Each row was made from one walk, in order. Every step used is in the known rows, and no mark comes twice. Write each row's walk.
Known rows
sekat/galib: -1.13; 1.57; 0.23; -0.07; 1.78; 2.34; -2.64; -0.44; 0.72; -0.77; -2.54; -2.12; 1.88; -0.34; -0.64; -1.58; -1.86
nesenaz/rimuv/galib/suvan: 0.39; 2.08; -1.15; 3.78; -0.62; 5.23; -3.92; -0.16; 0.06; -0.83; -2.18; -4.87; -0.25; -0.15; 0.73; 3.36; -1.95
galib/suvan/nesenaz/rimuv/matun: 0.25; 1.96; -0.91; 4.53; -1.55; 1.97; -5.08; 0.14; 0.65; -3.41; -3.55; -4.10; -0.78; 0.61; 2.27; 3.67; 1.20
suvan/nesenaz: -0.99; 2.44; -0.64; 0.33; 0.11; 1.81; -5.16; 0.18; -0.17; -0.54; -2.78; -2.12; 1.28; 0.11; 1.76; -1.73; 0.22
suvan/gona: -2.74; 0.83; 4.35; 0.99; -0.57; 2.49; -5.32; -1.75; -1.57; -0.29; -0.36; -1.41; -0.04; 0.18; 1.71; -0.12; -0.86
sekat/galib/suvan/gona: -1.43; 2.24; 1.45; 1.14; -0.02; 2.58; -4.61; 0.07; 0.00; -1.25; -1.04; -1.82; -0.08; 0.95; 0.24; 2.68; -1.75
gona/rimuv: -0.92; -0.05; 1.63; 1.49; 0.24; 1.43; -4.55; -1.02; -1.13; 1.02; 0.46; -1.82; 0.11; 0.78; 1.26; 1.14; -1.52
galib/rimuv/matun: 0.19; 2.09; 5.26; 3.60; 0.54; 1.67; -4.65; -1.00; 0.47; -0.73; -2.39; -2.54; 0.97; 1.66; 0.65; 2.64; -1.41
galib/suvan/gona: -1.80; 1.41; 3.19; 2.38; -1.16; 2.87; -6.02; -0.75; -1.69; -0.34; 0.01; -2.14; -0.89; 1.75; 1.78; 3.77; -1.47
galib/rimuv: 0.16; 1.39; 3.38; 1.98; 0.62; 2.27; -4.82; 0.15; 0.16; 0.99; -1.41; -2.59; 1.70; 1.37; 0.33; 2.04; -3.04
gona/rimuv/galib/suvan: 1.19; 2.53; -0.64; 3.21; -0.08; 3.64; -4.65; 0.09; -0.24; 1.60; -0.37; -2.60; -0.58; 1.42; 1.06; 3.37; -2.60
suvan/galib/rimuv: 0.01; 1.50; 0.90; 0.92; -0.18; 4.93; -4.85; -1.00; 0.07; 1.78; -0.89; -2.09; 1.04; 0.96; 1.03; 1.13; -1.82
gona/rimuv/galib/suvan/nesenaz: 1.66; 4.29; -3.16; 2.48; -0.68; 2.74; -5.66; 1.48; 0.83; 0.88; -1.09; -2.47; -0.45; 1.23; 2.31; 2.59; -1.02
galib/rimuv/gona: -1.19; 2.43; 4.74; 2.06; 0.67; 3.43; -5.99; -0.50; -0.14; -0.44; 0.10; -1.92; 1.14; 0.70; 1.06; 2.86; -1.03
matun/suvan: -1.70; -0.40; 0.93; 0.51; 1.41; 2.05; -5.77; -2.11; -1.06; 0.63; -1.01; -2.29; 0.20; 0.57; 1.22; -0.50; -1.46
matun/suvan/gona: -3.04; -0.49; 3.15; 0.27; 0.10; 1.72; -6.75; -2.70; -1.78; 0.09; 0.61; -1.31; -0.89; 0.26; 2.38; -0.04; -0.87
gona/rimuv/matun/suvan: -1.01; -0.91; 2.34; 2.64; 1.13; 0.14; -5.87; -3.10; -0.99; 0.03; 0.10; -1.53; -1.65; 1.10; 2.34; 1.42; -0.08
nesenaz/rimuv/matun/suvan: -1.24; -1.22; 1.47; 3.48; 0.48; 1.82; -4.95; -3.69; -0.42; -2.49; -1.88; -3.65; -1.27; -0.54; 1.75; 1.02; 0.04

Which walk is each row?
-0.99; -0.19; -3.47; 1.05; -0.31; 1.29; -6.11; -1.17; 0.11; -1.68; -2.06; -3.57; -0.33; -0.81; 2.49; -0.61; 0.24	matun/suvan/nesenaz/rimuv
-1.23; 1.36; 1.08; 0.79; 0.50; 5.51; -7.40; -2.64; -0.52; 0.92; 1.46; -1.16; -0.56; 0.53; 2.28; 1.74; 0.38	matun/suvan/galib/rimuv/gona
-1.13; 2.39; 2.49; 1.11; -0.02; 6.04; -5.67; -1.60; -0.49; 0.48; 0.74; -1.30; 0.38; 0.25; 1.55; 1.94; 0.34	suvan/galib/rimuv/gona
0.61; 3.15; -3.00; 3.29; -0.54; 1.93; -3.64; 0.94; 2.61; -4.37; -4.32; -4.04; -0.34; -0.17; 0.81; 2.57; 0.90	sekat/galib/suvan/nesenaz/rimuv/matun
-0.75; 1.48; 1.07; 1.63; -0.49; 1.64; -4.87; 0.22; 0.09; -0.17; 0.78; -1.34; -0.93; 1.27; 1.14; 4.09; -2.15	sekat/galib/suvan/gona/rimuv
-0.85; 2.27; 1.06; 3.67; -2.15; 5.17; -4.88; -0.80; -0.35; -1.48; -0.78; -3.84; -1.21; -0.39; 1.76; 3.79; -1.54	nesenaz/rimuv/galib/suvan/gona
-0.82; 2.55; -1.52; 3.02; -1.58; 3.74; -6.39; 0.23; 0.01; -3.20; -0.94; -3.57; -0.70; -0.45; 2.74; 4.10; 1.78	galib/suvan/nesenaz/rimuv/gona
-2.12; -0.93; 2.54; 0.87; -0.24; 0.64; -7.29; -2.96; -1.73; 1.10; 2.72; -0.72; -1.86; 0.78; 3.10; 1.36; -1.25	matun/suvan/gona/rimuv
0.14; 0.68; 4.13; 2.89; 1.34; 0.83; -6.33; -1.71; 0.38; -0.14; -1.70; -2.42; -0.09; 1.70; 1.38; 2.27; -1.55	galib/rimuv/matun/suvan
-0.27; 0.21; -0.51; 0.43; 0.55; 4.26; -6.25; -1.94; -0.33; 2.18; 0.07; -1.92; 0.01; 1.09; 1.72; 1.22; -1.80	matun/suvan/galib/rimuv
0.73; 3.42; 0.13; 2.82; 0.15; 4.94; -4.13; 0.09; -0.37; 0.63; -2.06; -3.20; 0.38; 1.20; 0.46; 2.27; -2.10	rimuv/galib/suvan
-2.60; -1.10; 3.41; 3.30; -0.89; 1.69; -6.11; -4.27; -0.90; -2.94; -0.42; -2.52; -2.22; -0.67; 2.91; 1.33; 0.66	nesenaz/rimuv/matun/suvan/gona
-0.19; 2.07; -0.62; 1.31; 1.14; 2.73; -3.29; 0.87; 0.76; -0.99; -2.09; -2.84; 0.99; 0.81; -0.62; 2.30; -2.17	sekat/galib/suvan
0.02; 3.38; -3.26; 1.50; -0.81; 3.93; -4.11; 0.16; 1.27; -1.47; -3.28; -3.89; 0.75; -1.86; 1.77; -1.43; -0.01	suvan/nesenaz/rimuv/galib
0.60; 2.45; 1.19; 2.25; 0.63; 0.13; -7.25; -0.51; 1.29; -0.81; -2.52; -1.98; 0.22; 1.34; 2.17; 1.26; -0.26	galib/rimuv/matun/suvan/nesenaz
-2.24; 0.61; 5.67; 3.01; -0.89; 0.84; -5.63; -2.46; -1.08; -0.88; 0.58; -0.77; -1.75; 0.92; 2.73; 2.07; 0.28	suvan/gona/rimuv/matun
